Each row comes from the steps of one path. Every step used is in the known rows, and no mark comes twice. Write the path behind each row, first mark first.
Known rows
fofaf-tabob-zovog-mitat-sibele: [ 2.51  2.72  0.46 -0.24  1.72 -2.12 -2.09 -2.22  0.81 -0.27 -0.68  1.97
  0.78 -1.43  0.80 -0.77 -0.69  1.10  2.17 -1.07  1.10  1.47 -4.36  0.25
 -1.40]
ziza-lisu-mitat: [-1.32  0.82 -0.64 -0.99  1.96  0.43  3.12 -0.98  1.37 -0.80 -0.16  1.19
 -0.39 -0.41  0.27 -0.81 -1.05  0.74  0.60  0.03 -1.17  0.97  0.39 -0.18
 -1.51]
tabob-zovog: [ 1.71  1.06 -0.24 -1.15 -0.33 -0.08 -1.98  1.42  0.04  0.17  0.26  1.65
  0.52  0.75  0.32  0.00 -0.26  0.15 -0.10 -0.94  0.17 -1.27  0.03  0.53
 -0.36]
lisu-tabob-zovog-ziza: [ 2.22  2.58  0.32  1.49 -0.14 -1.89 -1.54  1.28  0.37  2.01  0.45  2.27
 -0.30  0.10  1.65  0.40 -0.22  1.31 -0.05 -2.12  1.23 -1.22 -3.24 -0.68
 -0.38]
sibele-mitat-lisu: [ 1.93  0.40  0.78 -1.15  2.15  0.56  1.15 -1.47  0.57  0.38 -0.60 -0.52
 -1.07  0.53 -1.52 -1.09 -1.20  1.02  1.33  0.46  1.35  1.53 -1.51  0.17
 -0.47]
ziza-lisu: [-1.42 -0.97  0.43  0.87  1.07  1.09  0.84 -0.79  1.34  0.08 -0.76  0.27
 -0.46 -0.16 -0.47 -0.52 -0.09  1.36  0.81  0.51 -0.70  0.77 -0.34 -0.13
 -1.38]
ziza-lisu-tabob-zovog: [-0.13  0.78  0.65  2.06  0.75  0.57  1.12  0.98  1.55 -0.22 -0.28  0.54
 -0.06  0.35  0.01 -0.03 -0.50  1.59  0.42 -1.03 -1.35  0.35 -1.85 -1.41
 -1.25]
sibele-mitat-fofaf-tabob-zovog-ziza-lisu: [ 2.92  1.09  2.03  3.51  0.09  1.20 -2.28 -4.18  0.44  2.63 -2.12  3.08
 -2.20 -1.25  0.99 -0.83 -0.21  2.87  1.83 -0.96  0.39  1.54 -5.55  3.17
 -3.77]
fofaf-tabob-zovog-ziza-lisu-mitat-sibele: [ 0.78  2.90 -0.06  0.39  2.43 -2.19 -1.19 -3.03  1.70  2.64 -0.43  3.40
 -0.34 -1.86  0.94 -1.24 -1.10  3.02  2.45 -0.94  0.79  1.01 -4.31  0.83
 -2.27]
fofaf-tabob-zovog-ziza-lisu-mitat: [ 1.81  2.30 -0.94  1.03  1.37 -0.86 -0.50 -2.00  1.40  2.17 -0.53  4.37
 -0.80 -1.58  1.64 -0.63 -0.78  2.78  0.98 -1.44  0.30  0.56 -3.77  0.21
 -2.84]
fofaf-mitat-lisu-tabob-zovog: [ 2.60  1.58  0.08 -1.25  1.98 -0.81  1.64  2.07  0.37  2.13  0.42  0.33
 -0.22 -0.41 -1.38 -0.66 -1.68  1.14  0.40 -0.37  1.16  2.34 -3.58 -1.10
 -0.13]
zovog-ziza: [ 0.89  0.76  0.06  0.53  0.28 -1.40 -1.79 -0.95  0.18  2.50 -0.09  1.76
 -0.71 -0.67  1.37 -0.07  0.24  1.32  0.07 -0.70  1.74 -0.56 -1.69  0.54
 -0.69]
pitupa-lisu-tabob-zovog-mitat-sibele: [ 3.14  3.55  0.72 -1.12  2.33 -2.94 -2.26 -0.61  1.65 -1.96  0.03  0.56
  1.79  0.22  1.71 -1.01 -0.99  2.82  0.88 -1.41  1.17  0.90 -4.06 -2.04
 -1.30]
lisu-mitat: [ 0.14  1.73 -0.97 -2.17  0.62 -0.62  2.04 -0.22  0.07 -0.90  0.64  0.96
  0.34 -0.28  0.63 -0.29 -0.98 -0.66  0.03 -0.40 -0.60 -0.11  0.40 -0.04
  0.05]
pitupa-lisu-mitat-fofaf-tabob: [ 2.21  1.33  0.00  1.05  0.24 -0.78  0.34 -3.69 -0.95 -1.01  0.17 -0.03
  0.55 -1.46  2.04 -0.62 -0.71  1.69 -0.09  0.18 -0.01  2.22 -2.43  0.50
 -2.23]
sibele-mitat-fofaf: [ 1.19  0.54  1.72  0.18 -0.48  1.70 -0.10 -2.63 -0.97 -0.27 -1.08 -0.20
 -1.12  0.06  0.10 -0.49 -0.44 -0.61  0.94 -0.02 -0.19  1.06 -1.25  2.73
 -0.96]
pitupa-lisu-tabob-zovog: [ 2.90  1.48  0.01  0.70 -0.25 -0.88 -1.64  1.35  0.69 -1.26  0.36 -0.23
  1.38  1.12  1.25  0.05 -0.37  2.46 -0.87 -0.92 -0.08 -0.01 -1.76 -2.20
 -0.69]
tabob-zovog-ziza-lisu-mitat: [ 1.11  2.62 -1.01 -1.76  1.81 -0.77 -0.73 -0.28  1.59  1.74  0.11  4.64
 -0.74 -0.22  1.67 -0.94 -1.16  2.12  0.53 -1.51  0.64 -0.98 -1.25  0.88
 -2.51]
lisu-tabob: [-0.47  0.78  0.60  2.23  0.03 -0.53  2.06  0.57  0.27 -0.49  0.20 -1.20
  0.22 -0.12 -0.06  0.43 -0.06 -0.16  0.07 -0.61 -0.53  0.61 -1.43 -1.51
  0.68]
pitupa-lisu-mitat-zovog-tabob: [ 2.40  2.49 -1.46 -0.16  1.99 -3.37  2.01  2.35  1.49  0.14  0.32  0.51
  2.70 -0.43  1.42 -0.29 -1.17  0.79 -0.35 -0.16  1.40 -1.15 -1.82 -1.34
 -1.16]
sibele-mitat-zovog-ziza-lisu: [ 1.23  0.93  1.20  1.69  2.43 -0.63  0.74  1.09  2.36  2.49 -1.90  3.28
 -2.04 -0.23  0.05 -1.15 -0.54  2.44  1.01  0.09  0.65 -0.97 -3.55  1.13
 -3.10]

Write each row's path
[ 4.11  2.78  0.97  0.34  1.86 -1.12 -0.27 -0.30  0.91  2.45 -0.12  1.49
 -1.26  0.54  0.00 -0.63 -1.24  2.30  1.64 -1.63  2.84  0.25 -4.67 -0.32
 -0.74] : sibele-mitat-lisu-tabob-zovog-ziza
[ 1.14  0.95  0.06  0.36  0.90 -0.26 -2.71 -0.15  1.52  2.60 -0.37  3.57
 -1.06 -0.01  1.09 -0.61 -0.09  2.81  0.41 -1.09  0.88 -0.95 -1.90  0.83
 -2.54] : tabob-zovog-ziza-lisu
[ 3.16  2.59 -0.31 -2.22  0.80 -0.90 -1.55  0.31  0.72 -1.18 -0.19  3.30
  0.55  0.02  1.41 -0.26 -0.63 -0.05  0.13 -1.83  0.95 -0.55 -1.35 -0.01
 -1.64] : tabob-zovog-mitat
[ 3.63  1.39  1.80  2.04 -1.00  1.39 -1.51 -2.47 -1.03 -0.17 -1.43  1.10
 -0.80 -0.51  0.17 -0.27 -0.45  0.39  1.00 -0.74 -0.45  1.19 -3.51  2.60
 -1.62] : sibele-mitat-fofaf-tabob-zovog
[ 0.51  2.88 -0.96  0.12  1.60 -2.89  3.92  2.68  1.11  0.92  0.38  1.17
  1.80 -0.91  0.86  0.16 -1.08 -1.66  0.44 -0.70  0.73 -1.85 -1.59 -0.23
 -0.36] : lisu-mitat-zovog-tabob
[ 1.43  0.95 -0.32  0.97  1.01 -2.02  2.27  3.74  0.96  3.28 -0.90  1.07
  0.93 -1.80 -0.63 -0.02 -0.69 -0.78  0.36  0.39  0.83  0.74 -3.71  0.37
 -0.42] : fofaf-mitat-zovog-tabob
[ 3.89  2.26 -0.32 -0.19 -0.09 -0.57 -1.66 -2.41 -0.93 -0.95  0.43  1.27
  0.95 -0.77  2.16 -0.70 -1.02  1.67 -0.49 -0.67  0.13  0.73 -2.32  1.00
 -2.51] : pitupa-lisu-mitat-fofaf-tabob-zovog
[ 2.54  3.33  1.37  0.32  0.44 -0.76  0.17 -1.02 -0.27 -1.36  0.23  1.53
  0.11 -0.57  2.43 -0.02 -0.65 -1.11  0.46 -2.33  0.59 -0.02 -3.48  0.37
 -1.81] : lisu-tabob-zovog-mitat-fofaf
[ 0.66  2.21 -0.59 -3.12  2.14 -2.34 -0.57 -1.63  0.63 -1.14  0.49 -0.50
  1.62 -0.03  0.63 -1.43 -1.24  2.21  0.51  0.47  0.43  1.02 -0.44 -0.20
 -0.33] : pitupa-lisu-mitat-sibele
[-1.07  2.39 -0.18 -2.84  2.03 -1.85  0.96 -1.44  0.29 -0.24  0.58  0.14
  0.71 -0.52 -0.15 -0.99 -1.27 -0.28  1.38  0.00  0.04  0.44 -0.04  0.58
  0.47] : lisu-mitat-sibele
[ 3.79  2.25 -0.16  0.79  0.63 -1.06 -1.27 -0.95  0.64 -0.87 -0.74  3.28
  0.51 -1.29  1.19 -0.09 -0.39  0.57  0.54 -1.55  0.42  1.00 -3.78 -0.65
 -1.90] : fofaf-tabob-zovog-mitat
[ 0.79  1.69  0.37  0.97  0.78  0.85  1.15 -3.07  0.06 -0.07 -0.33  2.40
 -0.39 -1.55  1.22 -0.66 -1.06  0.64  1.13 -0.70 -1.30  1.12 -2.28  1.86
 -3.00] : ziza-lisu-mitat-fofaf-tabob-zovog
[ 3.00  2.67  0.72 -1.92  0.41 -0.37 -1.91 -1.82 -0.49 -0.79  0.12  2.93
  0.10 -0.60  2.29 -0.47 -0.65 -0.95  0.34 -1.64  1.11 -0.54 -1.72  2.06
 -2.48] : tabob-zovog-mitat-fofaf
[ 1.82  1.61  0.28 -0.02  1.70 -0.83  1.24  0.77  0.47  0.85  1.14 -0.27
  0.13  0.70 -0.57 -0.21 -1.05  0.91  0.62 -0.93  1.38 -0.32 -2.12 -1.61
 -0.17] : mitat-lisu-tabob-zovog
[-0.87  1.82 -0.69  1.22  2.59 -1.81  4.88  2.00  2.42  1.09 -0.38  1.45
  1.21 -1.17  0.22 -0.34 -1.20 -0.39  1.21 -0.14 -0.04 -0.86 -2.03 -0.63
 -1.96] : ziza-lisu-mitat-zovog-tabob
[ 1.99  1.36 -0.03 -2.00  3.32 -1.21  1.64 -1.94  1.05  0.06  0.33  0.91
 -0.46 -0.77  0.39 -1.04 -1.06  0.40  1.24 -0.32  2.79  1.21 -2.28 -0.86
 -1.80] : zovog-mitat-lisu
[ 1.74  0.18  2.06  3.09 -0.74  1.52  0.30 -3.49 -1.02 -0.31 -1.68 -0.31
 -1.26 -1.18 -0.13 -0.29 -0.14  0.14  1.25  0.08 -0.80  2.70 -3.61  2.16
 -1.38] : sibele-mitat-fofaf-tabob
[ 1.96  1.44 -1.35 -2.18  0.94 -1.08  0.31 -0.68  0.44 -1.69  0.46  0.32
  1.10  0.27  1.22 -0.80 -1.03  1.78 -0.76 -0.03  0.10  0.46  0.48 -0.89
 -0.97] : pitupa-lisu-mitat
[-0.10  2.89  1.34  0.24  3.19 -1.34  0.58 -0.98  2.62 -0.96 -0.58  1.39
  0.35 -0.46  0.50 -1.01 -1.00  1.69  2.38 -1.41 -0.13  1.43 -3.95 -1.23
 -1.96] : ziza-lisu-tabob-zovog-mitat-sibele
[-1.00  1.68 -0.47 -0.65  2.80 -0.84  4.32  1.92  1.95 -0.11 -0.06  2.47
 -0.12 -0.43  0.21 -1.00 -1.37  0.35  0.62  0.38 -0.90 -1.50 -0.36 -0.12
 -2.44] : ziza-lisu-mitat-zovog
[ 2.20  0.94  1.04  2.25 -1.08  0.40 -1.95 -1.97 -1.34  0.76 -0.16  1.04
 -0.28 -1.11  0.88  0.17 -0.01 -0.03  0.29 -0.74 -0.09  0.33 -2.56  2.00
 -1.52] : mitat-fofaf-tabob-zovog
[ 3.20  1.66  1.01  2.47 -1.01 -1.08 -3.63 -2.85 -1.16  3.17  0.01  2.86
 -0.82 -1.65  2.43  0.09  0.20  1.11  0.53 -1.33  1.74  0.00 -4.50  2.63
 -2.14] : mitat-fofaf-tabob-zovog-ziza
[ 2.67  3.24  0.28  0.06  0.87 -1.30  0.39  0.80  0.97 -1.60  0.04  2.05
  0.76  0.05  1.33  0.09 -0.68 -0.13  0.43 -2.36  0.22  0.05 -2.99 -1.88
 -1.04] : lisu-tabob-zovog-mitat
[ 3.84  2.49 -0.36 -3.42  2.96 -1.11 -0.59 -0.56  0.97  0.06  0.54  2.62
  0.10 -0.05  0.56 -0.95 -1.42  0.80  1.06 -1.13  2.84 -0.13 -1.97 -0.32
 -2.15] : tabob-zovog-mitat-lisu
[ 2.66  1.88 -0.29 -0.83 -0.06 -1.46 -3.71  0.52  0.20  2.53  0.27  3.36
 -0.38  0.02  1.54 -0.10 -0.08  1.46 -0.12 -1.55  1.84 -1.79 -1.66  1.01
 -0.93] : tabob-zovog-ziza
[ 3.10  3.40 -0.02  0.66 -0.06 -1.85 -1.79 -3.04 -1.12  2.42  0.47  3.64
 -0.83 -1.93  2.85 -0.27 -0.74  0.50  0.43 -1.80  1.19 -0.13 -3.76  2.45
 -2.16] : lisu-mitat-fofaf-tabob-zovog-ziza
[ 3.14  2.19  0.90 -0.13  1.75  0.14  1.42  0.34  0.68 -0.14 -0.24 -0.24
 -0.42  1.21 -1.12 -0.59 -1.47  1.22  1.49 -0.94  0.74  0.64 -3.08 -0.82
 -0.25] : sibele-mitat-lisu-tabob-zovog
[ 0.87  0.55  0.44  0.32  2.68 -1.59  0.87  2.04  1.85  4.67 -1.20  4.11
 -1.97 -1.85  0.10 -1.20 -0.71  2.33  0.41  0.86  0.89  0.60 -4.16  0.98
 -3.01] : fofaf-mitat-zovog-ziza-lisu
[ 2.65  2.53  0.15  0.59  1.94 -2.13 -0.55  0.27  0.67  3.21  1.21  1.37
 -0.77 -0.03  0.81 -0.31 -0.85  2.31  1.00 -1.58  3.27 -0.69 -3.80 -0.92
 -0.84] : mitat-lisu-tabob-zovog-ziza
